Each row was made from one small tree. The marks that hang from a mark follow it in brackets, in the order of their numbers. Every link used is in the known rows. Write each row's tree.
Known rows
k666(k213(k571(k312 k585)) k333): -.10 -.12 -.09  .37  .16 -.01 -.17 -.13 -.11  .04 -.06 -.06 -.02 -.08 -.19 -.13 -.09 -.14  .20  .16
k312(k571(k585 k732(k365 k666(k333)))): -.09 -.07 -.07  .17  .05  .40  .04  .03 -.08  .11 -.12  .17  .18 -.08 -.18 -.20  .01  .16  .06  .26
k213(k571): -.06 -.04  .13 -.05  .11 -.03  .00 -.03 -.02 -.02  .11  .12 -.03  .07 -.04  .04  .04 -.06  .05 -.13
k732(k666(k333)): -.15 -.01 -.07  .04 -.02  .08 -.03  .03 -.18  .19 -.08  .08  .04  .02 -.13 -.17 -.07  .09  .02 -.06
k732(k365(k213(k571(k312 k585))) k666(k333)): -.31 -.07  .06  .24  .12  .12 -.01  .09 -.37  .18 -.15  .19  .20  .08 -.16 -.28 -.07 -.10 -.01  .15
k213(k571(k312 k333 k732(k365)) k666): -.25 -.19  .17  .11  .45  .08  .17 -.19 -.21  .08 -.02  .21  .08 -.11 -.14 -.06 -.01 -.18  .01  .26
k312(k571(k333 k585 k732(k666))):  .06 -.08  .03  .22  .11  .36  .01 -.14  .02 -.01 -.10  .22  .08 -.07 -.31 -.07  .07  .19  .04  .32
k312(k571(k585 k732(k365(k213)))):  .03 -.05  .02  .25  .01  .33  .02  .08  .04 -.09 -.06  .15  .12 -.06 -.17 -.08  .06  .03 -.04  .37
k585(k571(k732)): -.05 -.08 -.06  .13  .10  .15  .05  .06  .04  .04  .00  .10  .28 -.10 -.23 -.03  .06  .00 -.02 -.04
k732(k365 k666(k213(k571))): -.29 -.03  .04  .00  .07  .12  .11  .10 -.33  .23 -.11  .20  .07  .13 -.01 -.12 -.13 -.16  .06 -.10
k312(k571(k333(k666(k213)) k585 k732(k365))): -.03 -.07  .04  .36  .07  .28  .06 -.20 -.07 -.10 -.19  .09  .08 -.19 -.15 -.12  .08  .18  .12  .47
k365(k213(k571(k585)) k333 k732(k666)): -.30  .05  .11  .25 -.01  .21 -.15  .34 -.30  .03  .00  .15  .11  .29 -.33 -.11  .18  .12 -.14  .10
k365(k213(k571 k666) k333 k732): -.27  .03  .19  .15  .09  .12 -.11  .30 -.22 -.07  .15  .13 -.06  .24 -.26 -.03  .19  .00 -.14  .05
k571(k732(k666)): -.13 -.08 -.03  .08  .05  .16  .08  .05 -.11  .18 -.10  .17  .10 -.05 -.18 -.02 -.05  .03 -.11  .07
k585(k571(k312 k333(k666) k732(k365))): -.19 -.13  .04  .27  .29  .08  .18 -.18 -.21  .04 -.22  .07  .37 -.22 -.07 -.20  .08  .04  .02  .28
k312(k571(k732(k666))):  .06 -.09  .02  .05  .08  .28  .07  .00  .03  .05 -.05  .22 -.02  .01 -.13 -.03  .01  .10 -.04  .12
k732(k365 k666(k213(k571) k333)): -.33 -.02 -.07  .08  .04  .09  .03  .09 -.37  .26 -.12  .13  .06  .05 -.09 -.24 -.15 -.10  .12 -.07
k571(k333):  .01  .03 -.02  .06  .04 -.03  .00 -.12 -.04 -.04 -.05 -.01 -.02 -.07 -.11 -.07  .03  .06  .03  .14
k585(k571(k312)):  .00 -.10  .00  .12  .23  .03  .03 -.05  .00  .03 -.06  .02  .23 -.01 -.02 -.08  .03 -.10  .04 -.03
k732(k365(k213(k571) k333) k666): -.29  .03  .10  .01  .04  .15  .04  .33 -.38  .13 -.08  .20  .05  .22 -.08 -.20  .03  .01 -.13  .04

Write each row's tree
-.30 -.06 -.02  .08  .20  .11  .06  .16 -.41  .24 -.21  .06  .01  .13  .05 -.22 -.08 -.09  .01  .11
k732(k365(k333) k666(k213(k571(k312))))
-.09 -.09 -.13  .29  .02  .40  .00  .04 -.11  .13 -.17  .13  .12 -.09 -.23 -.20 -.06  .08  .10  .29
k312(k571(k585 k732(k365 k666(k213 k333))))
-.12 -.19  .27  .00  .39  .02  .06 -.16 -.08  .02  .11  .19 -.05  .08 -.01  .06 -.01 -.21  .05 -.05
k213(k571(k312) k666)
-.12 -.10 -.09  .34  .23  .13  .08 -.16 -.15  .06 -.24 -.03  .28 -.25 -.15 -.17  .00 -.02 -.01  .58
k571(k312 k333 k585 k732(k365))
-.03 -.03 -.01  .05  .11  .29  .15 -.05 -.12  .07 -.16  .22  .06 -.06 -.12 -.17  .02  .12 -.01  .28
k312(k571(k333 k732(k365 k666)))
-.20 -.05 -.04  .13  .05  .05 -.07  .02 -.24  .19 -.05  .13 -.05  .06 -.21 -.14 -.13 -.06  .11 -.12
k732(k666(k213(k571) k333))
-.06 -.11  .16  .34  .21 -.01  .00 -.37 -.12 -.09 -.20 -.03  .12 -.13 -.04 -.09  .09  .13  .09  .39
k571(k312 k333(k666) k585)
-.19  .05  .06  .04  .03  .05 -.01  .29 -.23 -.02 -.01  .05 -.01  .12 -.03 -.16  .09 -.01 -.10  .12
k732(k365(k213(k571) k333))
-.29 -.07 -.14  .23  .00  .30  .05  .09 -.23  .24 -.17  .11  .32 -.13 -.25 -.21 -.05  .10  .00  .23
k571(k585 k732(k365 k666(k333)))
-.14 -.03 -.09  .25  .06  .20  .07 -.06 -.11  .03 -.14  .02  .27 -.22 -.24 -.12  .04  .07  .00  .42
k571(k333 k585 k732(k365))
-.21 -.12 -.03  .39  .21 -.03  .14 -.23 -.30  .06 -.35 -.04  .10 -.27 -.01 -.19 -.06 -.03  .01  .54
k571(k312 k333(k666(k213)) k732(k365))
-.17 -.13 -.05  .38  .26  .08  .01 -.15 -.18  .05 -.16  .03  .12 -.16 -.21 -.11 -.07 -.18  .09  .40
k666(k213(k571(k312 k333 k585 k732(k365))))
-.24 -.16  .18  .31  .32  .06  .11 -.27 -.23 -.01 -.15  .12  .23 -.17 -.11 -.10  .09  .04  .06  .40
k213(k571(k312 k333(k666) k585 k732(k365)))
-.15 -.10 -.13  .17  .26  .17  .09  .15 -.13  .11 -.16 -.03  .32 -.11 -.05 -.20  .07 -.01 -.06  .21
k585(k571(k312 k732(k365(k333))))
-.18 -.07 -.04  .31  .12  .14  .01 -.07 -.16  .03 -.09  .07  .11 -.13 -.29 -.07 -.03 -.10  .10  .27
k666(k213(k571(k333 k585 k732(k365))))
-.07 -.03  .14  .14  .12  .04  .05 -.17 -.08 -.07 -.06  .08  .22 -.06 -.14 -.09  .15  .16  .09 -.04
k585(k571(k333(k666)))
-.29 -.06  .03 -.02  .16  .18  .11  .19 -.28  .19 -.05  .19  .11  .05 -.13 -.10  .04  .05 -.08  .06
k213(k571(k732(k365(k333) k666)))
-.24 -.07  .01  .29  .06  .34  .00  .25 -.16  .03 -.07  .09  .16 -.07 -.29 -.10  .07  .04 -.15  .39
k571(k585 k732(k365(k213(k666) k333)))
-.03 -.06 -.07  .19  .14  .13  .05 -.05  .00  .01 -.04  .09  .26 -.16 -.33 -.09  .08  .05  .00  .09
k585(k571(k333 k732))
-.26  .03 -.12  .05 -.01  .19  .05  .26 -.36  .23 -.23  .01  .03  .10  .00 -.23 -.08  .02 -.02  .09
k732(k365(k333) k666(k213))
